Each row comes from the steps of one walk. Every step used is in the known rows, and no mark comes twice. Write the walk behind each row, first mark first.
Known rows
pobagur-pani-losod-pagako-volod: [  9  62 -25 -12  -9  10  21  12 -11  20  16   0 -21  54  16  24 -12 -30
 -29   4 -30   7  -5 -11 -22 -36 -13   7 -77   6   2  19   0  23 -10   1
 -44 -48 -12  24  26 -19   3   6   0  22  13  17  -7  35  -4  -8   7  18
  50 -17  30 -15 -12  20]
pobagur-pani: [-11  43   3  22 -15  -4  15  51   7   7   0  29  -5  12   7  22  -9 -26
 -30  -2 -15 -15  14  -6 -31 -62 -17 -25 -59  -7  -1   7  -9   8   1  -5
 -26 -27   9  -1 -24  -5  20   0 -16  20  -1 -14  -2  34  13   5  -4   9
  20 -19  -2  -1   4 -18]
moki-bufe-pani-pobagur: [-16   1 -11  37  -9   0  12  57 -13 -20 -12  20  -9   7 -13  -1 -13 -21
  -7   0 -36  -8   3  12 -35 -42 -16 -40 -34  11  19 -12  -3  -2   0 -14
 -31 -22   8  -7 -10 -12  24   8 -29  25   5 -26  -5   5  27   4 -15  22
  21  -4  16  -8 -23 -30]
dozo-losod: [-19  34 -14  28 -28  -1  29  48  -6  22  -4  16  -9  16  23  25 -10 -22
 -15   6  -9 -23  12 -12 -28 -62 -19 -30 -63  -1 -15  13 -22   3  -9  -9
 -18 -32   1   5 -17 -11  12  -2 -19  21  -4 -19   1  32  10   4   5  11
  11 -11   5   3  20 -32]
bamu-luvim-bufe-pani-losod: [-14  38  -2  29 -36 -14  36  71  -4  -3   5  -7  -3   7 -10   4 -32 -55
  -5   5 -62 -16   4  11  -5 -30 -12 -48 -46   1 -31   2 -26  13 -15   8
 -10 -17  14   1  -9 -11  29   6 -23  -1  -8 -15 -24 -17  -5 -18 -24  18
  24 -40 -24   3 -25 -16]
dozo-pobagur-pani-bufe-luvim: [-17  37 -10  18 -21 -17  -2  48  -3   7  -8  39   1  -6   9   9 -37 -27
 -32 -18   6 -23  41  26 -43 -56 -27 -20  -5 -13   0  12 -11  -3 -25 -21
 -24 -30  22   7 -51 -19  20  -1 -13  16  -4  15  24  31  11  16   2  20
  10  -6   9   8  19  -4]
moki-bufe-luvim: [-23  29 -28  57  -9  -4  26  70  -9   3 -19  25  12  -8  22 -26  -3  -4
  -9 -17 -16 -43   9  32 -39 -79 -16 -45 -25  -2 -28  20 -22 -14  -8 -12
 -17  -4  19  21 -24 -23  48  -9 -32  13  -2 -15  23   4  34   2  -9  15
   2 -16  34 -16  13 -29]
beruf-moki-bufe-pani-losod: [-30  33 -26  31 -18  10  39  49   0 -28 -24  25   5 -10   5 -28  -9 -22
   2  -2 -26  35 -14  -4 -28 -25  -5 -39 -12  15  13   2  -7  -2 -11 -27
 -34 -26  -3   2   1 -27  18  -3 -36  10  11 -16   1 -11  53  -2 -20  19
  37 -16  18 -21 -30 -21]
moki-bufe-pani: [-19   9 -16  50 -16   2  22  66  -6 -20 -24  29  -5   7  -1  -5  -9  -7
  -9   4 -30 -10  -2  12 -35 -38  -9 -48 -40   5   5 -11 -13 -14   3 -20
 -16 -11  13  -5 -10 -11  27  -2 -35  14   4 -35   4   1  39  -6 -10  15
  20 -23  13 -12  -9 -43]
moki-bufe-pani-losod: [-16  18 -29  26 -25   3  27  48  -5 -24 -24  16  -5   8  -6  -1 -14 -28
  -7   3 -38   9  -5   0 -24 -25 -14 -37 -41  10  10  -3 -14   3 -10 -15
 -29 -25   6  -5  -4 -15  16   5 -33  10   4 -26  -8  -4  37  -9 -19  16
  36 -20  21 -12 -24 -22]
pobagur-pani-bufe: [-20  40  21  19 -11 -12   5  41   7  -3  -1  43  -6  20   9  21 -22 -29
 -29  -5  -8 -16  25  15 -36 -57 -23 -22 -27  -3  -5  11 -14  12 -12 -29
 -17 -23  16   2 -31  -7  17   3 -16  12   3   2   0  37  14  13   0  15
  31 -16  -4   1   1 -15]
pagako-losod: [-13  37  18  46  -5   5  24  65   1  21  -6  21 -11  34  23  11   7 -29
 -13   1 -22 -10  22   8 -25 -64  -2 -32 -75   3 -24  13  -6  -7  -3 -10
  -6 -15  15   1 -10 -16  14  -9 -14  26   8 -21 -12  27  15 -11  17   8
  23 -23  -2  -6  16 -38]
bamu-luvim-bufe-pani-losod-pagako: [  1  42 -12  21 -40  -6  38  58 -19  -2   6 -11  -7  21   0  -2 -35 -53
  -9   9 -58 -15 -10   9  -3 -29 -12 -39 -60   2 -33   7 -14  14 -13  11
 -19 -26  14  16   6 -13  22   7 -15   0  -1  -4 -34  -6  -8 -26 -13  26
  26 -39 -18  -7 -35  -6]
beruf-moki-bufe: [-46  41  -6  57  -3   6  32  62   2  -4 -16  38   8  -3  22 -30   4   0
   2 -11 -13   6  -1   4 -39 -66  -3 -40  -6  10 -21  10  -2 -11  -1 -21
 -17 -15   1  14   2 -30  35 -20 -38  17  11 -21  16  12  52   5  -3   9
   8  -8   5 -24  -7 -38]
losod-pani-bufe-moki: [-44   9  23  29 -14 -10  12  29  -5 -17 -20  31  -5  12  16  -9  -5 -17
  -4  -6 -20 -14  37  36 -27 -57 -10 -25 -22  -2   8   9 -21  -5 -28 -20
  -6 -12  17  17 -19 -19  14  -2 -14   9   0   5   7  26  22  18   8  25
   6 -18  18  -9  -6 -25]
volod-pagako-losod-pani-bufe-moki: [-34   5  26  27   2  11  12  31  12  10 -10  42  -7  48  23 -19   4 -19
  -7  -6 -21  16  30  37 -26 -52  11 -31 -46  11   6  -6  -1   1 -37 -24
   4   5  10  14   6 -40  -8 -17   4  26  25  11   7  29  20   8  35  23
  22 -23  26  -4 -10 -30]
volod-pagako-losod-pani-bufe-luvim: [-20   7   0  29   0  10   7  48  10  23  -9  43  -2  41  28  -6  -4 -23
 -25 -17 -15   0  33  45 -35 -67   1 -29 -48   9 -11  11  -5   0 -37 -18
  -5   3  20  16  -9 -39   8 -20   5  19  29  16   7  26   9  -2  34  20
  26 -15  32  -4   2 -25]
moki-bufe: [-24  29 -11  48  -5   2  26  63  -2   2 -11  26  -1   6  10  -3   1  -6
  -7  -7 -19 -24  12  10 -36 -68 -14 -42 -39   7 -24  13 -12  -4   0 -13
 -12 -12   8  10 -10 -17  30  -6 -34  17   2 -16   8  16  32   5  -4  11
  10 -15  13 -16   3 -38]
bamu-luvim-bufe-pani-pobagur: [-14  17  12  39 -20 -19  22  76  -9  -1  12   0  -7   8 -19   8 -24 -46
  -5   1 -60 -29  13  19 -23 -42 -20 -48 -40  -2 -21 -10 -16  13  -7   4
 -14 -14  19   1 -16  -4  35   7 -23  17  -3 -25 -22  -2 -11  -7 -22  17
   8 -23 -30   6 -26 -24]
luvim-bufe-pani-losod-pagako: [ -2  33  -9  26 -38   3  33  39 -21  -4   0 -14 -12  29  10  -2 -22 -39
 -13  15 -42 -14 -15  -1 -10 -25  -8 -37 -75   3   3  11 -12   7  -8  12
 -26 -38   8   5  10 -13  16  16 -17   1   1  -5 -23   1  11 -17 -14  27
  40 -34   5  -6 -26  -6]
losod-pagako-volod: [ -3  40 -16  31  -1  13  28  41 -21  26  10  10 -25  67  25   7   4   1
 -22   9 -23 -33   3   5 -29 -60  -8 -16 -85  -3 -19  23   1   0   0  -2
 -15 -27   7  35  28 -22  19  -7  -6  26  25  -7  -4  33   6 -16  12  14
  29 -18  22 -23   8 -15]
pani-pobagur: [-21  22  12  27  -3  -4  21  51 -10  11   6  16  -9  22   5  18   4 -25
 -19   1 -28 -22  21   0 -30 -65 -22 -26 -67  -4  -3  17  -1  10  -2 -11
 -29 -30   9  10 -19  -5  21  10 -15  30   4 -19  -9  27   6   5  -6  16
  11   0  -1  -1   1 -27]
bamu-luvim-bufe-moki: [-42  46  18  55 -21 -23  37  74  -5   4   8   3   8  -2  13 -30 -14 -30
   7 -10 -42 -42  18  31 -16 -65  -5 -53 -34  -6 -53   6 -32   1 -20  12
   8   5  17  31 -13 -22  42  -2 -29  12 -14 -18   1  -1   6   0 -15  18
  -7 -42 -22  -4   0 -34]
volod-pagako-losod-pani-pobagur-dozo: [ -7  24  -1 -10  13  21   7  32  15  44  19  16 -12  46  -4  41   2 -52
 -30   0 -30  22  34 -18 -36 -35  -4   1 -69  21  31  -5  23  20 -23 -11
 -43 -28 -19   7  10 -28 -16  -4  16  47  23   9  -5  37 -10   4  34  27
  19   2   9  16 -15 -30]
luvim-bufe-moki: [-44  41  18  61 -21 -12  32  52  -8  -2  -1   7   4   6  20 -21  -3 -15
   4  -9 -28 -38  10  24 -24 -63  -5 -57 -50  -3 -17   5 -24  -6 -11   3
  -2  -6  12  26 -11 -15  35   5 -29   9  -7 -20  14  14  22   9 -15  17
   3 -34   5   1   8 -36]
pani-bufe: [-29  23  23  39  -7  -9  19  54  -2   1  -9  36  -7  24  17   9  -9 -13
 -22   0 -14 -27  24  26 -33 -71 -23 -33 -38  -9 -22  21  -9   8 -11 -25
  -7 -12  24   8 -19  -6  17  -1 -18  12   6  -5  -4  31  18   9   1  17
  20 -15  -7  -7  10 -36]
beruf-moki: [-39  47   2  42  -5   6  35  64   0   6  -9  30  -2  11  21 -13   3 -12
  -9  -3 -13  -3   8   2 -32 -74  -7 -35 -41  -1 -23  19  -6  -7   1 -23
 -15 -22   3  16  -6 -16  30 -12 -25  18  10 -28   7  20  29   6  -3  13
  14 -13  -9 -18   2 -38]
moki-bufe-pani-losod-pagako: [ -3  20 -36  19 -29  12  33  39 -17 -20 -20   8  -7  25   9  -9 -15 -23
 -12   8 -35   8 -24  -5 -18 -20 -13 -29 -58  12  12  10  -7   2 -10 -10
 -37 -37   4   8   7 -22  12   7 -25   5   7  -1 -18  -5  30 -15  -7  20
  37 -21  27 -23 -29 -12]

Write each row's walk
[ -2  43 -16   6 -21   8  34  34 -14  10   1   2  -9  33  25  11  -6 -35
 -18   2 -24  -9  -5 -12 -14 -48 -14 -17 -87   2 -10  31  -5  16 -14  -9
 -29 -41   6  19   6 -15  11   9 -12  12   6   5 -23  23   4 -13   1  20
  27 -16  13 -20  -3  -9]
pani-losod-pagako
[  5  61 -49  -5 -14  11  25  16 -23  43  17   1 -18  49  21  27 -19 -11
 -32  15  -7 -26   4 -31 -33 -43 -15  -4 -69  10   0  14  -3  14 -12   3
 -40 -47 -20  34  29 -28 -10   3   3  35   2   7   9  44  -8  -5  19  23
  24   1  19   2   9 -24]
pobagur-dozo-losod-pagako-volod
[-14  18   6  25  -1  25  16  50  20  32  -2  27 -14  55  19  16  15 -26
 -20   1 -26  13  27   6 -28 -57   9 -22 -84  12   1   0   3   0 -18 -10
  -9 -13   8   2  10 -27  -5 -22   8  30  36 -11  -6  30   6 -10  35   9
  19 -23  20  -6   0 -25]
volod-pagako-losod-pani
[-34  31 -16  -1 -21 -15   9   5   1   4  -8  20   5   3  10  19 -33 -36
 -13   2  -1  -8  33  -6 -32 -35 -21 -16   2   7  22   0 -23   5 -43 -18
 -27 -28 -10  19 -29 -27 -12  10  -1  16 -20  24  13  40  14  34  14  32
   4  -2  17  18  -2 -34]
pobagur-dozo-losod-pani-bufe-moki
[-19  31 -19  -7 -21  -7   5  17   4  20  -2  21  -3  10   4  51 -32 -39
 -27   5   2  -9  37 -16 -36 -38 -28 -10 -11   7  14  14 -14   9 -31 -24
 -31 -35 -11   5 -29 -21 -16   6  -1  12 -14  23   4  41   1  25  15  24
  11   4   2  18  -1 -27]
pobagur-dozo-losod-pani-bufe
[-36  19 -11  39   0   5  23  56  -5 -24 -12  32   0  -4  -4 -26  -9 -12
   5  -5 -27  23  -7   3 -41 -41 -11 -44  -5  13  22  -4   3  -6  -1 -18
 -37 -26  -2   0  -1 -23  24  -1 -39  24  15 -22   6   0  48   6 -15  18
  18   2  11 -17 -37 -30]
beruf-moki-bufe-pani-pobagur
[-13  38  -9   5   6  -5  16  44 -10  18  16  14  -2  17  -7  33  -4 -37
 -28   4 -20 -25  25 -19 -36 -55 -28 -16 -59   4  10   9   7  22 -10 -10
 -45 -32  -3   9 -15  -2  10  20  -7  33 -12  -9  -6  32  -4  13  -6  18
  15   4  -7  13   3 -36]
pani-pobagur-dozo
[ -3  18 -37 -10 -22  -5  12  34 -12  11   4   5 -12   6 -16  44 -30 -42
 -24  16 -17  -8  14 -31 -31 -21 -27 -23 -51   6  41 -14  -4  14 -10  -9
 -50 -45 -15 -10 -20  -5  -6  25  -8  31 -13 -18  -7  22   0   8  -8  29
  17   5  -2  28 -14 -33]
bufe-pani-pobagur-dozo-losod
[-21  10  31  22   4  15   7  43  19  25  -2  44 -16  58  17  13   2 -25
 -19  -2 -23  11  33  22 -33 -57   2 -23 -60  10  -4   6   5   7 -28 -27
  -5  -7  12   2   4 -33 -11 -19   8  20  34   6  -8  39   8   1  39  12
  28 -18  16  -5  -5 -28]
volod-pagako-losod-pani-bufe
[-11  42 -27 -13 -10  -3  16  28 -11  31  17   7  -5   8   1  47 -20 -40
 -28   5  -9 -17  20 -37 -32 -47 -34 -13 -46  11  17   3  -2  22 -18  -7
 -50 -46 -24   6 -21 -13  -3  23  -6  34 -15  -2   0  35  -6  16  -1  19
   8  13  -3  24   4 -33]
pani-pobagur-dozo-losod
[-13  20  20  17   0   7  10  39   0  16  10  11 -11  35   2  31   7 -48
  -9  -2 -41  16  37   1 -26 -56  -9 -10 -62  11  15  13   5   0 -16  -9
 -24 -33   4 -14 -12 -11   3  -1  -2  34  13   4 -17  29   3  -1  22  13
  13   2  13   0 -11 -13]
pagako-losod-pani-pobagur
[-19  37 -37  18 -22  16  38  37 -15 -22 -20  19  -1  11  15 -38 -15 -21
  -4   5 -24  33 -32  -9 -24 -28  -1 -30 -23  19  13   9   2  -3  -9 -14
 -38 -40  -7  13  22 -34  15  -2 -30   3  17   1 -12  -6  47 -10  -8  23
  40 -16  25 -32 -43 -14]
beruf-moki-bufe-pani-losod-pagako
[-24  21  -9  48 -13 -13  19  61 -11   2 -14  39   1   8  22  -7 -12  -6
 -22 -14  -8 -43  26  43 -37 -78 -24 -38 -28 -11 -29  27 -20  -3 -19 -23
  -8   0  28  21 -34 -18  36   0 -20  11  -2  -4   7  23  16   8  -4  17
  13 -13  14  -6  20 -34]
pani-bufe-luvim
[-23  49  18  51 -22 -20  31  86   0  17  16   8   2   8   9   3 -14 -31
  -9  -6 -44 -46  21  19 -20 -75 -16 -48 -35  -6 -68  15 -23   5  -7   2
   1  -6  21  19 -13 -14  39 -10 -27  10  -8 -22  -7   6  -7  -7 -10   9
  -2 -33 -34  -1   3 -33]
bamu-luvim-bufe
[-16  25  -3  32 -38  -4  32  51  -8  -7  -4  -5  -7  13  -7  10 -20 -39
 -11   8 -45 -10   0   0 -14 -26 -10 -45 -65   1   7  -1 -18   3  -9   0
 -20 -25   8  -7  -6  -7  23  15 -22   0  -6 -25 -14  -2  12 -10 -26  19
  34 -29  -1   4 -17 -18]
luvim-bufe-pani-losod
[-15  35  16  10 -19 -13   0  37   3   5   4  36 -12  10  -1  29 -27 -24
 -27  -5   1 -10  41   4 -39 -47 -24 -23 -17  -8   7   5  -5   9 -12 -22
 -18 -36  11  -3 -40 -14   4  -1 -10  20  -1  12  11  44  10  22   7  16
  17  -5  -8   8  10 -12]
dozo-pobagur-pani-bufe
[-13  11  15  11  12  20  11  36  10  33  11  16 -15  55   8  20  15 -34
 -16  -5 -35  23  28   0 -27 -54   4 -11 -84  20  13  -4  12   8 -21 -10
 -25 -25   2   1  13 -25  -7 -10   8  44  38   1 -10  28  -3  -3  34  13
  21  -5  17   1 -10 -18]
volod-pagako-losod-pani-pobagur
[-27  18  15  27 -14  -1  11  39   1   2  -9  37 -10  23   6  23  -4 -24
 -18  -2 -22 -11  37  21 -34 -59 -17 -20 -29   0  -8  20 -14  -3 -23 -27
  -9 -20  20   3 -25 -10  11  -5 -12   6   8   7  -5  35  11  13  11  14
  13  -9   4  -8  -4 -23]
losod-pani-bufe
[-13  19 -13   3 -19   1   9  21  -9  14   7   4 -11  13   5  44 -10 -39
  -9   5 -23  -4  26 -16 -25 -56 -22  -8 -50  11  19  13  -8   3 -19 -12
 -39 -54 -11  -4 -23 -12  -3   3  -7  28  -2   4  -9  36   0  15   9  20
   6  12  15   8  -2  -7]
dozo-losod-pani-pobagur
[  6  29 -40   9 -16  20  36  31 -24   8  -4   1 -30  63   7   8 -10 -20
 -22  16 -39   5 -14   1 -17 -19  -7 -12 -92   2  15  11  -1   6 -13  -2
 -33 -42   0  19  31 -18   3   6  -1  17  18  -9 -16  11   5 -29  -4  22
  51 -20  27 -20 -21  -3]
bufe-pani-losod-pagako-volod
[ -8  52  -6   1 -21  -6  18  31   3   6   2  14  -2  10   2  30 -14 -48
 -24  -2 -26   4   6 -15 -20 -43 -22 -13 -64   1   2  10 -12  19 -13 -10
 -39 -40  -1   0 -22  -4   9  11 -14  14  -2   1 -15  26  11   2  -9   9
  35 -20   4   2  -7   1]
pobagur-pani-losod
[ -8  53  -8 -11 -24  -4  14  29   0  14   5   7  -6   3  -1  41 -20 -48
 -21  -2 -13  16  22 -25 -24 -31 -18  -5 -49  -6  21   6  -1  13  -6 -11
 -41 -56  -1   0 -32 -10  -4   7 -10  22  -4   7   2  27   4  13  -2  16
  24  -8   0   8   6   7]
dozo-pobagur-pani-losod
[-25  17  -6  33 -14 -13   6  52  -6   1 -15  32   2   3  13   4 -14 -16
 -17 -14 -17 -31  38  42 -35 -68 -20 -25 -21  -8 -10  30 -22  -7 -28 -24
 -12 -11  30  10 -39 -20  26  -3 -13   4   3  14  10  26  13  10   3  20
   3  -6  25  -7   4 -19]
losod-pani-bufe-luvim
[-35  36  19  14 -19 -20   4  26  -3 -10  -8  33   1   0   5  -4 -26 -22
 -12  -8   2  -5  35  15 -35 -38 -13 -25  -4  -9  19  -5  -7   2 -19 -22
 -17 -31  10   8 -42 -21   5   2 -13  20  -7  14  24  32  17  31   6  27
  11 -15   5   5   6 -17]
dozo-pobagur-pani-bufe-moki
[-17  21  34  29  -8  -1  10  45   8   8  -5  34 -12  38  15  20  -7 -34
 -15  -3 -23   3  38  19 -32 -58  -6 -19 -38   7  -7  17  -5 -10 -26 -25
  -2 -14  21  -5 -15 -21   1  -9  -3  19  15  12 -12  36  11   4  27   8
  26  -8   4  -9  -1 -21]
pagako-losod-pani-bufe
[ -4  43 -27  15 -29   7  27  39 -20  21  -2   6 -10  32  37  18 -13 -20
 -19  10  -5 -29  -1 -19 -18 -58 -15 -23 -78   2 -17  25 -15   1  -8   2
 -26 -45  -1  17  -1 -18   9  -2  -9  18   1   4  -9  32   8  -9  16  22
  10 -12   9  -8  10 -23]
dozo-losod-pagako
[ -8  36   5  -4   2   4  10  34   7  28  18   7  -7  27 -11  51  -7 -59
 -25   2 -30  12  40 -21 -37 -46 -15  -1 -53  15  22   4  16  11 -19 -10
 -40 -34  -9  -6 -12 -15  -7  10   7  38  -1  16 -17  36  -6   7  21  19
  12   6   3  11 -14 -25]
pagako-losod-pani-pobagur-dozo
[-14  32 -45   1 -24 -13   1  28  -3  19  -5  21   8  -7  13  33 -38 -34
 -31  -4   6 -25  39   2 -40 -46 -28 -13  -1   2   6  22 -17   0 -37 -21
 -32 -24   0  14 -46 -27   2   4   0  10 -19  28  18  33   4  22  10  31
   1   6  20  18  11 -23]
pobagur-dozo-losod-pani-bufe-luvim
[  0  50 -31 -22 -20   3  15  20 -23  29  23  -7  -8  28  13  35 -25 -40
 -32  12  -4 -22   5 -45 -35 -46 -29  -7 -60  11  16  13   6  27 -15  -2
 -57 -59 -25  18  -2 -21  -6  23  -2  34  -9  17  -8  42 -12   8  13  30
  13   9   0  11  -7 -19]
pani-pobagur-dozo-losod-pagako
[-36  18  33  32  -8  -4  12  33   3  -6 -11  32  -4  26  16 -12  -3 -34
  -2  -9 -24   9  34  35 -27 -52   1 -29 -28   8   1   6  -8  -9 -33 -21
   1  -9  18   7 -19 -30   1  -5 -11  17   4  15   0  26  27  10  28  24
  14 -18  18  -7  -8 -28]
pagako-losod-pani-bufe-moki
